Each row was made from one path, in order. Every step used is in the known rows, and no mark comes twice. Write each row's path.
In the rows, 128 means zero.
Known rows
w/n/y/m/b/k: 160	128	103	140	89	146	110	158	144	146	87	184	109	144	130	126	120	106	128	153	75	87	104	180	168	91	118	152	117	92
w/m/b/k/g: 153	116	157	116	83	100	136	165	161	147	141	162	110	156	105	114	108	118	133	125	79	69	81	170	166	100	144	145	124	101
n/m: 139	133	116	118	146	109	133	116	156	127	148	121	134	120	97	144	145	139	121	115	136	129	123	136	132	122	135	115	131	125
n/y/m/g/k: 149	128	104	162	136	174	99	142	110	110	136	148	106	106	108	129	141	119	101	140	94	83	182	143	127	115	110	121	137	84
y/w/n/m: 152	123	103	98	131	105	116	115	157	122	137	115	143	149	116	121	114	114	128	142	103	123	145	148	123	99	140	119	129	112
g/k/m/n/y/w: 128	108	122	160	119	148	128	117	112	100	151	137	110	108	88	99	128	133	98	156	53	108	130	105	148	115	118	131	182	95
a/m/n/y: 161	140	102	195	122	169	122	131	152	121	133	133	126	129	105	143	116	159	102	119	91	131	110	140	128	157	106	125	143	110
w/m/k/g/b: 134	106	148	101	97	122	124	149	154	141	165	150	123	151	118	124	92	127	114	137	97	69	129	174	173	114	130	89	146	142
d/m/n/y: 158	152	101	172	111	182	140	131	156	139	146	137	105	126	124	112	116	139	110	123	126	132	97	149	124	130	110	112	149	74
b/m/n: 174	146	102	149	100	162	113	138	128	131	145	144	113	152	97	134	113	106	163	133	102	103	113	132	129	145	82	142	176	112
k/m/g/b: 128	119	120	149	163	121	106	129	138	146	147	144	140	117	90	189	130	126	103	155	96	91	147	139	150	113	111	113	158	149
n/m/k/g: 137	123	144	119	111	128	132	136	165	134	179	126	93	132	107	108	113	135	119	123	115	102	112	162	142	116	148	120	134	113
y/m: 121	135	136	130	131	148	116	139	110	139	123	133	100	126	141	125	115	109	146	139	139	96	155	139	130	108	94	125	111	108
m/d: 119	141	117	128	108	157	114	121	143	128	121	154	114	126	118	136	116	133	129	129	122	130	133	143	138	125	146	138	137	111
w/n: 156	130	116	109	115	115	118	140	130	136	117	128	148	152	122	135	121	114	130	137	114	127	124	133	135	116	140	128	130	124
d/m/b/k: 149	133	99	145	97	142	134	142	168	155	124	165	118	133	122	115	111	111	133	134	111	98	82	170	128	105	118	129	133	100
n/w/m/k/g/b: 156	83	152	102	98	121	120	148	155	152	154	163	105	147	76	153	89	141	89	133	108	74	130	169	200	131	136	77	143	135
y/w/m/k/g/b: 122	94	148	98	96	129	115	134	151	127	167	148	112	155	142	97	64	114	119	157	80	64	154	181	157	102	123	94	141	133
y/w/n/m/k: 159	108	96	100	110	122	107	128	163	123	154	132	131	158	124	99	90	108	119	156	84	117	141	168	133	104	140	111	150	116
y/m/n: 142	129	135	151	117	175	119	143	101	134	133	142	100	143	130	117	91	110	153	141	116	93	144	143	135	123	71	127	143	104
n/y/m: 122	141	129	144	130	164	117	136	125	134	114	141	87	112	143	125	136	128	121	137	132	112	145	144	141	112	107	128	103	91
k/g/b/m: 134	144	130	120	107	141	115	115	142	134	143	137	109	131	105	160	121	112	156	136	116	71	127	148	140	119	103	130	138	141
m/n/y: 151	131	117	166	114	167	134	127	135	118	131	144	115	131	123	123	121	145	111	124	100	140	106	138	145	146	120	134	153	107
w/n/y/m: 150	145	116	128	116	148	110	147	127	142	105	142	108	136	136	129	129	114	121	143	119	109	140	148	148	100	118	130	105	87
g/b/k/m: 119	107	143	119	121	105	116	132	147	144	125	157	135	105	109	174	137	122	113	148	106	70	96	131	161	93	110	129	149	162

Which path is each row?
165	136	85	149	134	155	114	137	134	127	163	130	134	118	97	121	128	110	107	130	115	92	155	137	94	117	122	100	158	89 | d/m/g/k
177	123	78	120	155	112	99	120	167	132	143	139	178	146	83	195	127	125	107	136	96	102	153	171	142	113	134	95	153	149 | w/n/m/g/b
151	141	133	124	79	158	111	151	147	143	166	141	73	149	114	104	105	102	152	140	102	79	112	152	134	127	115	144	148	107 | b/m/k/g
119	124	164	132	94	169	117	158	119	147	154	140	59	138	149	89	84	106	142	150	117	68	145	165	140	103	106	128	114	100 | y/m/k/g
157	145	110	155	112	169	136	136	140	145	153	130	117	141	121	110	98	120	135	127	132	117	107	144	114	130	99	110	156	91 | d/m/n
155	116	103	146	133	139	109	133	114	105	148	135	146	122	95	130	136	119	106	130	88	100	164	126	113	131	134	121	162	122 | m/g/k
180	111	76	115	140	115	98	120	144	96	159	122	159	144	81	126	121	104	105	146	64	96	179	145	108	103	145	112	162	105 | y/w/n/m/g/k
174	154	95	164	100	176	116	133	145	125	137	150	101	138	100	136	132	123	137	130	96	119	103	137	141	148	96	147	168	94 | b/m/n/y
158	137	108	126	114	128	122	135	146	130	110	135	135	137	125	134	139	131	104	132	108	141	114	138	146	121	153	133	124	108 | w/n/y
109	131	123	125	115	129	117	128	123	126	141	155	121	99	63	141	148	130	113	138	92	101	129	103	155	108	151	131	171	109 | g/k/m/d
173	89	153	146	102	125	119	155	137	156	133	163	92	125	59	167	116	132	100	136	102	86	74	115	179	127	108	143	169	113 | b/k/m/n/w
141	114	131	149	121	125	132	135	99	119	158	135	133	120	63	126	136	127	118	138	76	97	115	92	150	124	112	122	195	118 | g/k/m/n
143	136	118	156	91	189	113	100	145	110	145	147	87	135	121	128	89	118	141	153	70	79	132	164	140	124	89	138	157	110 | k/g/b/m/n/y/w
170	102	134	104	126	98	124	152	144	151	131	144	120	142	69	156	128	141	99	116	134	116	129	128	176	139	135	97	129	105 | n/w/m
143	137	135	144	83	143	143	146	169	157	141	154	89	136	123	101	100	112	139	130	110	76	73	176	127	93	132	144	118	87 | d/m/b/k/g
112	154	117	143	109	191	105	129	140	135	109	168	75	110	132	132	123	132	122	138	128	112	148	160	150	112	124	139	110	76 | n/y/m/d
136	126	142	153	128	129	133	142	122	145	152	133	117	133	90	137	120	130	128	141	97	116	101	112	153	124	104	135	171	115 | k/m/n
150	122	91	136	168	125	109	108	166	123	153	139	158	122	91	189	131	137	105	130	111	104	158	168	134	126	122	95	150	152 | n/m/g/b
141	118	114	108	114	123	112	126	128	122	119	123	136	156	145	104	96	103	134	156	97	123	148	138	118	106	134	133	124	116 | y/w/n
167	91	164	104	91	117	124	170	153	158	162	151	79	154	76	122	95	136	94	124	114	88	117	153	186	132	147	103	134	96 | n/w/m/k/g
117	131	116	150	127	147	127	135	111	145	113	156	107	137	120	121	110	114	157	149	102	107	147	162	153	115	98	126	121	111 | y/m/b
136	122	123	116	123	122	123	133	158	119	136	135	115	133	137	100	121	132	103	137	101	121	142	146	144	113	135	117	117	88 | n/y/w/m
137	118	115	163	113	175	127	112	133	103	133	138	105	132	143	96	95	135	114	145	82	134	133	147	129	133	114	139	146	98 | m/n/y/w
174	121	101	136	111	165	76	150	150	138	104	178	126	135	141	176	113	99	103	158	87	49	148	188	148	88	102	130	126	118 | w/n/y/m/g/b/k
133	130	104	163	150	179	96	126	134	131	122	159	113	113	135	171	122	125	104	152	108	84	179	177	145	114	92	109	122	120 | n/y/m/g/b
122	127	128	130	96	165	130	130	159	152	164	144	101	130	138	113	84	119	120	143	127	78	120	181	133	107	119	87	139	126 | d/m/k/g/b
126	117	153	129	93	147	126	145	136	134	158	135	87	140	135	92	94	126	125	137	108	100	116	155	137	122	141	133	131	118 | m/k/g
181	138	81	143	121	148	91	140	123	110	154	142	131	131	74	146	143	96	132	134	84	79	159	125	110	135	107	131	177	108 | b/m/g/k
140	104	154	111	82	108	130	152	162	133	140	158	99	159	127	85	82	108	137	146	60	65	106	177	150	89	136	149	119	96 | y/w/m/b/k/g
124	121	133	166	125	150	128	124	135	124	145	137	94	122	114	110	113	136	108	159	75	124	115	124	149	117	110	143	158	90 | k/m/n/y/w
126	118	131	154	106	153	111	128	156	132	153	139	125	133	118	144	85	142	109	136	92	77	133	168	134	133	115	99	133	160 | a/m/k/g/b
134	112	151	116	86	142	122	151	166	127	165	141	74	146	146	66	88	128	99	146	81	93	132	172	154	105	147	123	122	78 | n/y/w/m/k/g
